Each row was made from one small tree. Brackets hold a mark, then the marks that hang from it, in the order of their numbers. Every link used is in the known rows. Write each row's tree.
Known rows
[k265 k502]: [ 4.132 -0.436  2.904  0.921 -5.758 -0.468  1.586  2.152 -0.215 -0.810
 -0.604  3.524  1.555  0.960 -2.999 -3.197 -3.520  0.305  4.287  3.188
  4.614]
[k711 k218]: [ 5.883  0.990 -2.281  1.413 -6.936 -0.076  1.685  1.904  1.876 -4.561
  3.015  4.018  0.345  1.237  0.367 -3.363 -3.804  1.243  2.544  0.911
  2.475]
[k502 k218 k476]: [ 2.328 -2.127 -1.442  3.062 -3.888  0.657 -2.006 -2.752  4.878 -3.158
 -0.909 -4.113 -3.747  2.103 -2.889  3.438 -1.847  5.184  0.426  0.619
 -0.272]
[k711 [k218 k98]]: [ 6.176  0.492 -2.899  0.338 -8.798 -2.172 -0.327  2.965  0.951 -2.083
  3.462  2.267  1.706  0.429  1.888 -3.322 -4.079  1.450  1.936 -0.113
 -0.038]
[k416 k218 [k265 k502] k894]: [ 0.479  4.440  0.777 -2.728  3.616 -0.121  3.584  1.651 -1.836  1.757
  1.407  2.084  4.366 -1.474 -0.887 -5.766 -2.640 -3.226  1.851 -1.241
  7.231]
[k416 [k218 k98] k265]: [ 1.867  3.373 -4.301 -2.442 -0.838 -2.327 -0.513  1.078  0.535  3.550
  1.457 -0.042  4.660 -1.551 -0.341 -3.576 -0.288 -1.182 -0.435 -1.192
  3.431]
[k265 [k502 k218 [k476 k98 k711]]]: [-1.469 -3.790  4.007  2.899  2.269  0.495 -3.818 -1.939 -1.867  1.375
 -4.461 -2.696 -3.696  0.815  0.772  5.063  2.549  4.478 -0.227 -0.725
 -4.175]
[k476 k502]: [ 2.852  0.176 -3.146 -0.655 -7.792 -0.326  1.203  0.769  0.700 -1.734
  2.285  3.515  2.854  2.007 -1.050 -0.980 -1.149 -0.131 -0.276  3.707
  2.148]
[k265 [k502 k218]]: [ 3.122 -1.666  2.499  3.032 -2.820  0.425  0.560  1.012 -0.609 -1.561
 -2.157  0.039 -0.122  0.935 -2.574 -0.824 -3.092  3.223  2.390  1.735
  3.033]
[k502 k218 [k476 k416]]: [-1.203 -2.511 -0.138  2.810 -0.614  2.407 -0.305 -2.838  3.807 -4.571
 -1.275 -3.099 -4.647  1.857 -2.570  3.246 -1.161  3.327 -0.301  0.844
 -1.239]
[k476 k98 [k416 k218 k265] k711]: [-4.821  3.997 -1.583 -2.348  8.371  0.701  0.197 -0.615 -2.815  3.341
  0.146  3.522  1.631 -3.013  2.233 -0.196  7.361 -4.709 -3.539 -1.759
 -0.271]
[k502 [k218 k98] [k476 k416]]: [-0.999 -2.935 -0.665  1.747 -1.671  0.103 -2.337 -1.851  3.242 -2.227
 -0.979 -4.567 -2.728  0.994 -1.108  3.404 -1.550  3.347 -0.734 -0.321
 -4.147]
[k265 [k502 [k218 k98] k476]]: [ 1.994 -4.394  2.567  2.051 -3.531 -1.264 -3.126 -0.328  0.775 -0.224
 -3.478 -4.798 -1.411  1.458 -1.119  1.458 -4.395  6.173  1.873  0.295
 -1.357]
[k416 [k218 k98] k265 k894]: [ 1.470  5.000 -4.690 -4.210  0.960 -2.587  0.924  1.695  0.968  3.947
  3.656 -0.764  5.277 -2.580  0.401 -4.209 -0.795 -4.148 -0.185 -3.174
  3.175]
[k502 k218 [k476 [k416 k265] k711]]: [-5.001 -0.069 -0.939  1.290  7.401  2.210  1.075 -3.514  2.231 -3.211
 -1.189 -5.813 -4.625  0.212  0.006  3.916  3.361 -0.299 -4.514  0.559
 -1.514]
[k265 [k502 [k476 [k416 k218] k711]]]: [-4.915  0.529  4.866  0.760  5.305  2.121  0.661 -1.160 -1.867 -1.905
 -3.896  0.654 -1.692 -1.613 -1.376  0.318 -0.955  1.921  1.339 -0.098
  0.099]
[k265 [k502 [k218 k98] [k476 k711]]]: [-0.121 -3.605  3.538  2.087  0.528 -1.029 -3.219 -0.471 -0.480  0.214
 -4.320 -6.413 -2.055 -0.512  0.128  3.741 -1.731  4.946 -0.162 -0.091
 -3.833]
[k403 k894]: [ 5.272  1.442 -1.902  1.850 -6.186 -0.817  2.502  1.915  3.245  0.567
  5.307  1.149 -0.229  1.067 -1.760 -1.601 -2.507 -3.334  0.440 -0.042
  1.431]
[k416 k265]: [ 3.403  2.234 -3.046 -0.814 -2.846 -0.925  2.656  0.762  2.676 -0.228
  1.956  1.189  1.546  0.594 -1.647 -2.878  0.406 -3.172  0.022  2.255
  5.495]
[k476 k98 k416 k502 k711]: [-3.878 -0.153 -1.419 -1.789  0.153  1.128  0.298  0.250 -3.864  0.538
  1.150  5.183  1.426 -0.055  3.076  2.642  6.331 -3.581 -3.585  2.111
 -4.486]
[k476 k711]: [ 2.800  1.815 -0.424  1.169 -3.130 -0.434  1.538  0.741  2.518 -0.762
  1.120  1.305 -0.036 -1.294 -1.711  0.466  1.701 -2.114  0.339  1.509
  1.188]

Which tree is each row?
[-2.151  2.023 -1.277 -2.689  0.249 -0.349 -0.508 -0.515  2.350  0.388
  1.591 -1.412  0.885 -1.508 -0.776 -1.000 -2.522 -0.683  1.222 -3.511
 -2.388] | [k502 [k476 [k416 [k218 k98] k894]]]
[ 0.728  3.483  0.020 -3.965  2.901 -2.142  1.217  2.923 -2.653  4.435
  1.219  0.328  6.176 -2.198  0.549 -5.606 -3.191 -3.150  1.264 -2.343
  4.491] | [k416 [k218 k98] [k265 k502] k894]
[-4.250  4.355  0.050 -2.078  5.644  1.034  0.980  0.535 -1.853  2.947
  2.303  4.126  1.921 -3.891  1.284  0.276  5.681 -5.529 -0.867 -4.083
 -3.628] | [k476 k98 [k416 k218 k894] k711]
[ 0.856 -3.398 -1.682  2.518 -3.023  0.096 -4.558 -2.651  3.028  0.717
 -1.534 -2.015 -3.617  2.505 -0.768  4.885  2.235  4.624 -0.334 -0.872
 -3.259] | [k502 k218 [k476 k98]]
[-3.109  0.833 -1.592 -3.399  3.227  0.455  1.072 -1.648  1.994  1.854
  2.585  0.510 -1.747  0.619  1.389  0.127  3.357 -5.141 -1.229 -1.245
 -0.746] | [k502 [k476 k98 [k416 k265 k894]]]
[ 0.748  2.827  0.728 -1.144  1.868 -0.483  1.831  1.078 -2.189  0.995
 -0.924  2.790  3.643 -0.633 -1.604 -5.407 -1.998 -0.459  1.800  1.086
  7.685] | [k416 k218 [k265 k502]]
[ 0.865 -1.235  4.434  1.746 -1.107 -0.015  0.284 -0.364  0.519 -1.162
 -2.784 -1.097 -2.553  0.234 -1.514  0.787 -1.602  2.042  2.291  2.186
  1.149] | [k265 [k502 [k476 k711]]]
[ 3.377 -2.656  2.107  1.385 -4.163 -1.509 -1.601  1.944 -1.178  0.942
 -1.873 -1.818  1.629  0.100 -1.209 -0.901 -3.293  3.124  1.888  0.577
  0.439] | [k265 [k502 [k218 k98]]]
[-3.685  0.496  1.086 -1.172  2.696  0.771 -0.045 -1.492  1.020  1.087
  1.520  0.766 -2.971 -1.202  1.311  3.540  4.798 -4.349 -0.730 -1.906
 -5.586] | [k502 [k476 k98 [k416 k894] k711]]
[ 2.893  3.899 -3.034 -2.688 -3.002 -2.286 -0.471  2.080  1.794  3.076
  3.458  0.838  4.812 -2.490 -1.119 -3.060 -2.181 -1.834  1.572 -3.585
  0.623] | [k416 [k218 k98] k894]
[ 1.868 -1.439  0.684 -0.263  0.301 -1.625 -0.386  1.411 -2.047  1.846
 -1.394 -3.102  2.438  0.171  0.345 -1.873 -1.976  0.849 -0.434  0.864
  2.328] | [k416 [k265 [k502 [k218 k98]]]]
[-3.747  1.463 -0.782 -2.113  2.073  1.172 -1.192 -1.789  1.092  1.711
  1.378  2.671 -0.501 -0.904 -0.337  0.522  2.070 -1.190  0.848 -3.728
 -2.951] | [k502 [k476 k98 [k416 k218 k894]]]
[ 0.426 -4.749  2.799  2.415 -1.365  0.161 -4.004 -1.411 -0.629  1.267
 -3.871 -1.057 -3.048  2.499 -0.557  3.274 -0.111  5.798  1.744 -0.144
 -1.723] | [k265 [k502 k218 [k476 k98]]]
[-5.501  0.967 -3.244 -0.805  6.717  2.226  2.644 -1.304 -2.428 -2.919
  0.647 -1.893  0.655 -0.013  2.423  2.483  4.008 -2.961 -7.323  2.794
 -0.676] | [k476 [k416 k265] [k502 k218] k711]
[-0.504  2.744 -1.822 -1.208  2.879 -0.413  2.318  1.922 -1.981 -2.290
  2.895  0.366  0.999 -1.655  5.115 -2.658  0.488 -4.003 -2.912  0.045
 -1.237] | [k476 [k416 k265] [k711 [k218 k98]]]
[-1.849  2.154  0.772 -1.276  2.489  0.803  1.514  1.024 -0.352  2.154
  2.907  3.646  0.068 -2.659  1.331  1.071  5.714 -7.081 -0.748 -1.604
 -3.665] | [k476 k98 [k416 k894] k711]
[-4.225 -2.549  0.665  2.453  3.938  1.792 -2.885 -3.207  0.716 -0.473
 -2.076 -2.608 -4.940 -0.107  0.810  6.688  5.680  1.730 -2.858 -1.189
 -6.875] | [k502 k218 [k476 k98 k416 k711]]
[-3.132 -2.434 -2.958  0.018 -1.087  1.617 -0.901 -0.913 -2.666 -0.787
  0.586  3.134  0.929  2.036  1.685  3.180  4.092  0.461 -3.250  1.417
 -4.201] | [k476 k98 k416 [k502 k218]]
[ 1.782 -3.651  3.262  0.374 -4.770 -1.000 -2.749 -0.271 -0.618  2.158
 -2.522  2.717 -1.481  2.182 -0.754  0.125 -0.288  3.031  3.239  1.069
 -0.426] | [k265 [k502 [k476 k98]]]
[-2.210  1.827  1.690 -2.954  3.977 -0.477  1.326  2.007 -4.328  2.325
 -1.702  1.998  4.534 -1.639  0.147 -5.557 -1.936 -1.774  0.449 -0.182
  3.778] | [k476 [k416 [k218 k98] [k265 k502]]]
[-1.833 -1.544  2.214  1.988  5.903  0.665  0.076 -2.027 -0.372 -0.712
 -3.425 -5.736 -3.022  0.553  0.003  2.334 -0.142  2.613 -2.023  1.240
  1.555] | [k416 [k265 [k502 k218 [k476 k711]]]]
[ 1.372 -3.949  2.851  3.066 -2.166  0.737 -1.144 -1.408  1.467 -2.432
 -3.541 -3.548 -3.031  2.656 -2.876  1.754 -3.774  6.120  2.304  1.522
  1.407] | [k265 [k502 k218 k476]]
[ 1.884 -0.552  0.987  1.062  1.436  0.304  2.026  0.703 -0.911 -0.729
 -1.759 -1.282  0.752  1.243 -1.173 -1.866 -1.809  0.889  0.066  2.155
  5.546] | [k416 [k265 [k502 k218]]]
[ 0.775 -2.267  3.785  1.551 -0.736 -0.084 -2.223  0.129 -3.170 -0.911
 -1.786  2.233 -2.980  0.958  3.990  0.821 -0.111  3.851  1.837 -0.415
 -3.120] | [k265 [k502 [k476 k98 [k711 k218]]]]
[ 1.547 -0.897  2.087 -0.418 -1.097 -0.546  1.316 -0.728  0.962 -0.446
 -1.696 -0.741 -1.195  2.268 -1.501 -2.238 -2.995  1.246  1.788  3.032
  5.532] | [k416 [k265 [k502 k476]]]
[-1.883 -0.542 -3.466 -2.115 -1.345  0.577  1.144  0.867 -0.682 -1.415
  3.231 -1.596  3.109  0.765  1.692  1.160 -1.047 -2.148 -2.963 -0.141
 -4.010] | [k476 [k416 k894] [k502 [k218 k98]]]
[-1.065  2.558 -0.206 -0.779  2.393  1.334  2.304  1.697 -2.167 -1.614
  4.355  4.893 -0.511 -2.180  4.808 -0.712  3.295 -5.214 -0.613 -2.740
 -4.415] | [k476 k98 [k416 k894] [k711 k218]]
